What can hang from each mark:
q_307: q_787
q_787: q_307 q_981
q_610: q_174 q_981
q_174: q_610 q_885
q_981: q_610 q_787 q_885
q_885: q_590 q_981
q_590: q_885

Every row comes from one small tree of marks. The marks that hang from a mark follow it in brackets, in the order of their numbers. Every link used is in the known rows. Which tree was each row made from?
Known rows:
q_981(q_610(q_174) q_787(q_307) q_885): [ 5.507  3.823  3.497  1.083  1.826  0.189  1.428 -3.393 -0.901 -3.546
  6.859 -0.565  0.278  2.454 -2.453 -3.238 -0.765 -4.962 -2.167 -2.174
 -4.192  3.268  1.149]
q_174(q_610(q_981) q_885(q_590)): [-1.632 -1.243 -2.778  0.576 -0.606 -0.685 -1.742 -2.399  1.153  6.096
 -2.352  4.111 -0.737 -0.340 -4.524  1.276  0.805  2.623  2.578  2.612
  5.576 -0.049  0.363]
q_885(q_590 q_981(q_787(q_307))): [ 1.971 -7.097  0.886 -1.205  3.300  0.972 -0.949  1.825 -0.424  1.137
 -1.486  4.574 -1.062 -0.274 -3.802  2.523 -2.459  0.219  0.047 -1.928
 -1.148 -3.215 -0.439]
q_885(q_590 q_981(q_610)): [-0.801 -6.656  1.763 -1.432  1.310  1.810  0.271  0.230  1.647  0.464
 -1.939  2.162  0.186 -0.842 -2.104  0.362  0.408  1.875  0.395  0.243
  1.907  3.968  3.049]
q_174(q_610 q_885(q_590 q_981)): [-2.239 -2.642 -1.028 -1.350 -0.695 -0.065 -1.965  0.796  1.149  6.578
 -1.132  2.819 -3.374 -0.783 -5.101  1.326  0.613  3.247  2.464  2.613
  6.347 -0.188  0.556]
q_981(q_610(q_174) q_787 q_885(q_590)): [ 1.398 -0.449  3.297  1.385  0.863  1.909  1.221 -4.483 -0.896 -3.591
  7.033  0.859  1.168  0.968  1.478 -2.639  0.010 -3.563 -2.136 -2.273
 -1.418  2.391  3.965]
q_610(q_174(q_885) q_981(q_787(q_307))): [ 2.199  2.971 -1.986  4.621  0.723 -1.130 -2.417 -0.900 -2.717  0.268
 -3.366  0.513  0.828 -0.047  1.071  1.540 -0.795 -1.103  0.998 -1.553
  1.936 -1.683  0.707]
q_981(q_610 q_787 q_885): [ 1.090  3.169  2.940 -1.520 -0.470  0.940  2.242 -3.717  1.609 -4.053
  8.055 -2.203  0.497 -1.042  1.983 -2.520 -0.842 -3.116 -0.729 -1.550
 -1.924  1.522  1.505]
q_590(q_885(q_981)): [-1.435 -0.871 -0.273 -3.653 -0.557  0.641 -1.181  1.448  0.070 -1.638
 -1.911 -2.326 -0.718  1.058  2.020 -1.084  2.770  1.273 -0.910  1.789
 -4.580 -0.511 -1.975]
q_787(q_307 q_981(q_610(q_174) q_885)): [ 4.723  2.176  0.450  3.240  1.108 -2.419  1.711  2.514 -0.241 -1.671
  0.831 -0.855 -0.643  4.318 -2.126 -4.061  0.275 -2.422 -1.327 -0.589
 -4.173  7.148 -1.943]
q_307(q_787(q_981(q_610 q_885))): [-0.392  1.200  0.330  0.857 -0.718 -0.822  3.005  2.244  0.439 -1.616
  1.614 -2.344  3.740 -1.245 -1.026 -1.812  1.993  0.558 -0.155  0.055
 -2.708  2.328 -0.704]
q_787(q_981): [-2.008  1.605 -2.254  0.906 -2.346 -2.689  0.927  4.102  0.293  0.045
 -0.421 -0.814 -1.779 -0.428  5.867  2.512 -1.302  2.153  0.341  0.307
  1.139  0.897 -2.523]
q_885(q_981(q_787)): [-1.527 -0.772  0.613 -1.309 -0.551  0.756  0.011  3.034  0.285 -0.328
 -1.697 -1.978 -1.278 -2.887  2.784  2.825 -2.292  1.169  0.636 -0.209
  1.931 -3.820  0.336]
q_610(q_174): [-1.253  4.241  0.749  0.609 -2.104 -0.783  1.172 -1.553 -2.588  0.380
  2.303 -0.583 -0.752  1.720  2.587  3.728  0.710  1.311 -2.103 -0.511
  2.051  1.510 -0.884]
q_590(q_885(q_981(q_610(q_174) q_787))): [-0.198  0.029  0.261 -1.201 -0.186  1.471 -2.627  1.102 -0.679 -4.016
 -0.222 -4.169 -0.056  0.634  2.043 -1.953  1.652 -0.942 -1.774  1.193
 -5.061  0.758  1.799]
q_307(q_787(q_981(q_885))): [-1.434  1.157 -0.280  0.312 -1.209 -1.039  2.723  3.081 -0.716 -0.158
  0.709 -1.471  3.330 -0.665  0.404 -0.415  1.453  0.939 -0.125 -0.330
 -2.540 -1.178 -3.002]
q_590(q_885(q_981(q_610))): [-0.575 -0.779  0.043 -3.081  0.022  1.352 -1.395  0.991  1.018 -3.005
 -0.735 -3.465 -0.272  1.022  0.515 -2.587  2.971  0.512 -1.141  1.698
 -4.765  3.151  0.223]
q_590(q_885(q_981(q_787))): [-1.069 -0.839 -0.615 -3.169 -0.261  1.108 -2.475  1.893 -0.521 -2.891
 -0.565 -2.270 -0.701  0.330  3.033 -0.424  0.853  0.122 -0.738  0.565
 -4.747 -3.389 -1.368]
q_610(q_174(q_885(q_590 q_981))): [-1.548 -0.751  0.125  1.113 -0.676  0.489 -1.792 -0.557 -2.242  2.584
 -1.498  1.075 -1.113  0.227  2.638  2.350  1.300  1.310  0.334 -0.985
  4.856  1.176  1.774]
q_174(q_610(q_981)): [-1.774  2.355 -2.024  0.003 -1.542 -1.180  1.632 -1.026  1.121  3.716
 -3.206  0.109 -0.556  0.755 -4.774  1.580  0.598  2.755 -0.038  4.095
  2.543  0.428 -1.210]
q_174(q_610 q_885(q_981(q_787))): [-2.355  1.735 -1.038 -1.297 -2.144 -0.437 -2.451  1.556  1.295  5.007
  0.131 -1.191 -3.647 -2.526 -1.328  2.060 -1.368  1.726  2.220  2.369
  6.255 -3.022 -0.129]
q_885(q_590): [-1.439 -2.779  0.722 -2.244  0.159  0.374  1.120 -2.763 -0.141  1.489
  3.365  5.871  0.088  0.298 -0.104  3.460 -0.143  2.707 -0.045 -1.262
  0.535  0.153 -0.779]
q_981(q_610(q_174) q_787 q_885): [ 1.289  4.127  3.161  1.080 -0.711  1.022  1.977 -3.608 -0.523 -4.633
  7.125 -3.046  0.728  0.237  2.789 -2.302 -0.114 -3.593 -1.961 -1.703
 -0.901  2.536  2.936]
q_885(q_981(q_610(q_174) q_787)): [-0.561  0.321  1.799  1.032 -0.374  0.996 -0.099  1.552 -0.409 -2.149
 -0.841 -3.866 -0.559 -1.827  2.383  1.163 -1.219 -0.298 -0.674  0.207
  2.096  1.329  3.381]
q_590(q_885): [-1.071  2.134 -0.702 -3.741 -0.867 -0.223 -0.937 -1.767 -0.330 -1.619
  3.256 -0.377 -0.252  1.789  2.510  0.070  2.611  1.315 -1.642  0.775
 -6.073 -0.339 -3.166]

Write each row's tree:
[-2.021  3.391 -2.834  0.333 -2.196 -1.545 -0.988 -0.930  1.454  5.411
 -2.581  0.333 -1.305 -1.015 -2.672  1.211  0.871  2.617  2.176  3.507
  5.905  0.257 -0.368]  q_174(q_610(q_981) q_885)
[ 1.593  2.140 -0.920  0.124  0.434 -1.071  1.649 -0.972  0.913  2.285
 -1.623  0.547 -0.200  2.127 -6.082 -1.526 -0.566 -0.950 -0.510  2.562
 -0.372 -1.466 -2.311]  q_174(q_610(q_981(q_787(q_307) q_885)))
[ 4.014 -1.937  2.298 -2.219  2.934  0.376  1.003 -2.903 -0.391 -0.653
  6.337  5.528  0.002  2.416 -3.270 -0.892 -2.076 -3.057 -0.824 -3.925
 -4.633 -3.208 -2.713]  q_981(q_787(q_307) q_885(q_590))
[-0.271 -2.269 -0.397  0.955  1.338  0.652  1.284 -2.395  0.045 -1.545
 -2.106  1.980  2.657 -0.116  2.218 -1.298 -0.207 -1.237  0.265 -1.601
 -0.397 -2.930 -0.054]  q_610(q_981(q_787 q_885(q_590)))
[-0.540 -0.336  0.315 -1.630 -0.096  1.240 -1.704  0.789 -0.604 -3.047
 -1.472 -3.692 -0.103  1.906  1.102 -2.456  3.825  0.264 -2.112  1.952
 -4.590  3.756  1.020]  q_590(q_885(q_981(q_610(q_174))))
[ 2.866 -2.841 -0.346  1.006  3.113  0.241  1.002 -1.926 -0.136 -0.868
 -1.965  3.933  2.464  1.731 -2.325 -1.520 -0.742 -2.339  0.219 -2.453
 -3.476 -2.538 -1.175]  q_610(q_981(q_787(q_307) q_885(q_590)))
[-0.377  2.133  0.404  2.222 -0.956 -0.776  2.440  2.114 -1.048 -1.821
  1.092 -3.054  3.898 -0.049 -0.068 -1.535  2.380 -0.055 -1.046  0.115
 -2.166  2.655  0.024]  q_307(q_787(q_981(q_610(q_174) q_885)))
[-1.760  0.910 -0.319 -1.456 -1.498  0.270 -2.153  2.155  0.397  1.326
  0.533 -1.404 -2.043 -4.074  4.205  2.152 -1.523  1.508  2.929 -1.328
  4.835 -3.241  0.061]  q_174(q_885(q_981(q_787)))
[-0.491 -6.530  1.310 -0.497  2.047  2.134 -0.807  0.267  1.253 -1.592
  0.188  1.926 -0.080 -2.246 -0.518  1.408 -1.642  0.652  0.146 -0.907
  0.889  0.570  4.145]  q_885(q_590 q_981(q_610 q_787))
[-0.278  2.825 -0.234  3.767 -0.842  0.363  1.423 -1.721 -2.649 -2.231
 -3.405 -2.360  2.351  1.507  4.652 -1.397  0.870 -2.620 -1.473 -1.205
  0.365 -1.372  0.883]  q_610(q_174 q_981(q_787 q_885))
[-0.996  1.143 -0.584  1.031 -0.619 -1.157  1.680  2.624  0.198 -0.958
  1.017 -1.389  3.308 -2.529 -0.918  1.353  1.137  2.288 -0.075  0.586
 -1.585  1.986 -0.168]  q_307(q_787(q_981(q_610)))
[ 1.796 -1.145  0.731 -1.406  1.011  0.037 -0.174  3.334 -0.022  0.195
 -1.669  0.076 -1.601 -1.128 -1.848  2.432 -2.699  0.305  0.370 -0.956
 -0.762 -3.411 -1.595]  q_885(q_981(q_787(q_307)))
[-0.484  1.230 -0.133  0.604 -0.203  0.198  1.662 -1.514  0.009 -2.209
 -2.290 -1.520  2.559 -0.360  3.477 -1.167 -0.466 -1.477 -0.104 -1.117
 -0.107 -2.898 -0.711]  q_610(q_981(q_787 q_885))
[-0.809 -0.412 -1.066  0.219  0.032  0.003  1.296 -2.697  0.688  2.525
 -1.384  1.475  0.193  1.392 -4.132 -0.523 -0.041  0.061 -0.483  2.572
  1.428 -2.108 -0.500]  q_174(q_610(q_981(q_787 q_885(q_590))))
[-1.721 -6.627  0.899 -1.440  1.293  1.367 -0.786  1.852 -0.470  0.435
 -1.620  3.289 -0.772 -1.819  1.345  2.830 -1.904  1.078  0.415 -1.205
  1.689 -3.721  1.325]  q_885(q_590 q_981(q_787))
[ 0.766  1.579 -0.695 -1.389 -0.294 -1.034 -2.645  2.156  1.189  5.119
  0.025  0.119 -3.568 -1.255 -5.059  1.328 -1.970  1.293  2.448  2.124
  4.060 -2.544 -0.993]  q_174(q_610 q_885(q_981(q_787(q_307))))
[ 3.935  2.370  2.374 -2.206  1.517 -0.306  1.892 -1.667 -0.232 -1.336
  6.161  1.654 -0.804  1.652 -1.244 -1.188 -1.948 -3.393 -0.990 -2.933
 -4.610 -3.190 -3.626]  q_981(q_787(q_307) q_885)
[-0.176 -5.549  1.470  1.269  1.475  2.050 -1.118  0.299 -0.743 -1.232
 -0.581  1.083  0.070 -1.114  0.332  1.306 -1.177  0.090 -0.649 -0.670
  0.983  1.319  4.957]  q_885(q_590 q_981(q_610(q_174) q_787))
[ 4.501 -2.644  0.276  1.146  2.597 -1.973  1.248  2.503  1.522 -0.938
  1.708  3.016 -0.559  3.794 -3.705 -3.764 -0.438 -1.858 -0.493 -1.189
 -4.618  5.954 -2.228]  q_787(q_307 q_981(q_610 q_885(q_590)))
[-1.144  3.111 -1.458  3.759 -2.674 -2.204 -0.426  2.378  0.090 -0.784
  0.714 -2.737 -1.315 -0.947  6.064  0.421 -0.273  0.712  0.552  0.242
  2.675  5.663  1.356]  q_787(q_981(q_610(q_174(q_885))))
[-1.977 -3.764  0.319 -1.771 -0.289  0.631 -2.039  0.759  0.512  3.495
 -0.548  2.748 -1.079 -2.009  1.086  2.049  0.344  2.449  2.836 -1.040
  5.121 -0.420  0.617]  q_174(q_885(q_590 q_981))
[-1.715  2.941  0.081  1.475 -1.754  0.115 -1.943  1.101 -2.239  1.288
 -0.090 -2.166 -1.150 -1.389  4.753  2.457 -0.394  0.430  0.543 -1.046
  4.536 -1.449  1.304]  q_610(q_174(q_885(q_981(q_787))))
[ 2.396 -1.400  0.475 -2.324  1.704  1.092 -2.470  1.288  0.547 -3.734
  0.627 -1.961 -0.157  0.952 -1.835 -2.261  0.998 -0.813 -0.861  0.769
 -7.273  0.553 -0.028]  q_590(q_885(q_981(q_610 q_787(q_307))))
[ 2.668  0.528 -0.448  0.781  1.826 -0.355  1.409 -0.971  0.190 -1.427
 -2.428  0.698  1.986  1.184 -1.133 -1.742 -1.053 -2.414 -0.076 -1.532
 -2.699 -2.711 -1.948]  q_610(q_981(q_787(q_307) q_885))
[-1.329 -1.900 -0.856  0.549 -1.074 -1.358  1.819  2.787  0.101 -0.079
  0.321  1.059 -0.959  1.861  5.029 -1.424  0.090  0.238  0.288 -1.096
 -0.477  1.000 -2.235]  q_787(q_981(q_885(q_590)))
[-1.746  3.288 -2.099  3.913 -1.473 -1.113 -0.887 -1.040 -2.035  1.333
 -5.038 -1.095  1.583  0.084  3.768  1.505  1.759  1.376  0.655 -0.475
  4.889  1.234  1.420]  q_610(q_174(q_885) q_981)
[-1.750 -1.185 -2.808  0.768 -0.172 -0.462 -2.910 -2.238  0.907  4.782
 -0.896  4.192 -0.662 -1.294 -3.040  1.814 -0.838  1.353  2.409  1.826
  4.989 -2.555  1.243]  q_174(q_610(q_981(q_787)) q_885(q_590))
[-0.808 -2.533 -0.203  0.386  0.779  0.262  2.511 -2.384  0.240 -0.165
 -4.044  2.011  2.725  1.733  0.597 -2.025  2.142  0.162 -0.371 -0.621
  0.034  0.531 -0.674]  q_610(q_981(q_885(q_590)))
[ 3.011  2.365 -0.076  3.630  1.596 -0.426  0.943 -1.212 -2.476 -1.513
 -3.554 -0.395  1.985  2.967 -0.012 -1.666  0.301 -3.602 -1.853 -1.437
 -2.124 -1.063 -0.927]  q_610(q_174 q_981(q_787(q_307) q_885))
[-1.866  3.279 -2.744  0.913 -1.609 -1.182 -2.137 -1.129  1.136  4.425
 -0.956  0.322 -1.488 -2.524 -1.637  1.511 -1.206  1.346  2.187  2.835
  5.677 -2.664  0.216]  q_174(q_610(q_981(q_787)) q_885)
[-0.816  0.713  0.643 -0.959 -1.128  0.440 -2.216  1.465  1.512  0.294
  1.362 -1.870 -1.571 -4.608  2.995  0.859 -1.397  0.932  2.978 -0.482
  4.459  0.064  2.490]  q_174(q_885(q_981(q_610 q_787)))
[-1.085  2.255 -1.176  0.021 -1.103 -0.955  2.690 -1.600  1.087  3.043
 -2.636 -0.919  0.012  2.191 -4.221 -1.461  1.610  0.905 -0.598  3.398
  1.661  0.825 -1.764]  q_174(q_610(q_981(q_885)))
[ 0.794  0.495 -0.248 -1.424 -0.014 -0.459 -2.467  2.653  0.291  1.917
  0.118  0.312 -2.453 -2.438  0.937  2.255 -2.046  0.655  2.674 -1.456
  2.664 -3.074 -0.824]  q_174(q_885(q_981(q_787(q_307))))
[ 2.848 -0.277  1.536  1.273  1.743  0.545 -0.397  2.273 -0.310 -1.544
 -1.169 -1.813 -0.992  0.075 -2.567  0.717 -1.654 -1.357 -1.060 -0.226
 -0.694  1.857  1.931]  q_885(q_981(q_610(q_174) q_787(q_307)))
[-1.527  2.400 -2.311  0.522 -1.323 -0.937  0.888 -0.819  0.725  2.957
 -1.953 -0.044 -0.589 -0.388 -3.016  2.180 -1.299  1.503 -0.005  3.210
  2.212 -2.217 -0.464]  q_174(q_610(q_981(q_787)))
[-1.385 -1.420 -0.486  0.569 -0.112 -0.757  2.422  2.264 -0.782  0.181
  0.522  0.979  3.779 -0.464 -0.797  0.110  1.667  1.140 -0.212 -1.077
 -2.408 -1.095 -2.488]  q_307(q_787(q_981(q_885(q_590))))
[ 1.010 -1.750  3.420 -2.002  0.479  1.100  3.177 -4.760  1.740 -1.849
  6.162  2.221  1.190  1.641 -1.500 -3.611  1.688 -1.112 -0.658 -1.158
 -1.532  5.794  1.325]  q_981(q_610 q_885(q_590))
[-0.218 -1.041  0.140 -2.608  0.392  1.481 -2.101  1.173  0.808 -4.136
  0.327 -3.376 -0.347 -0.272  1.644 -1.522  1.572 -0.547 -0.928  1.146
 -5.172  0.075  1.039]  q_590(q_885(q_981(q_610 q_787)))
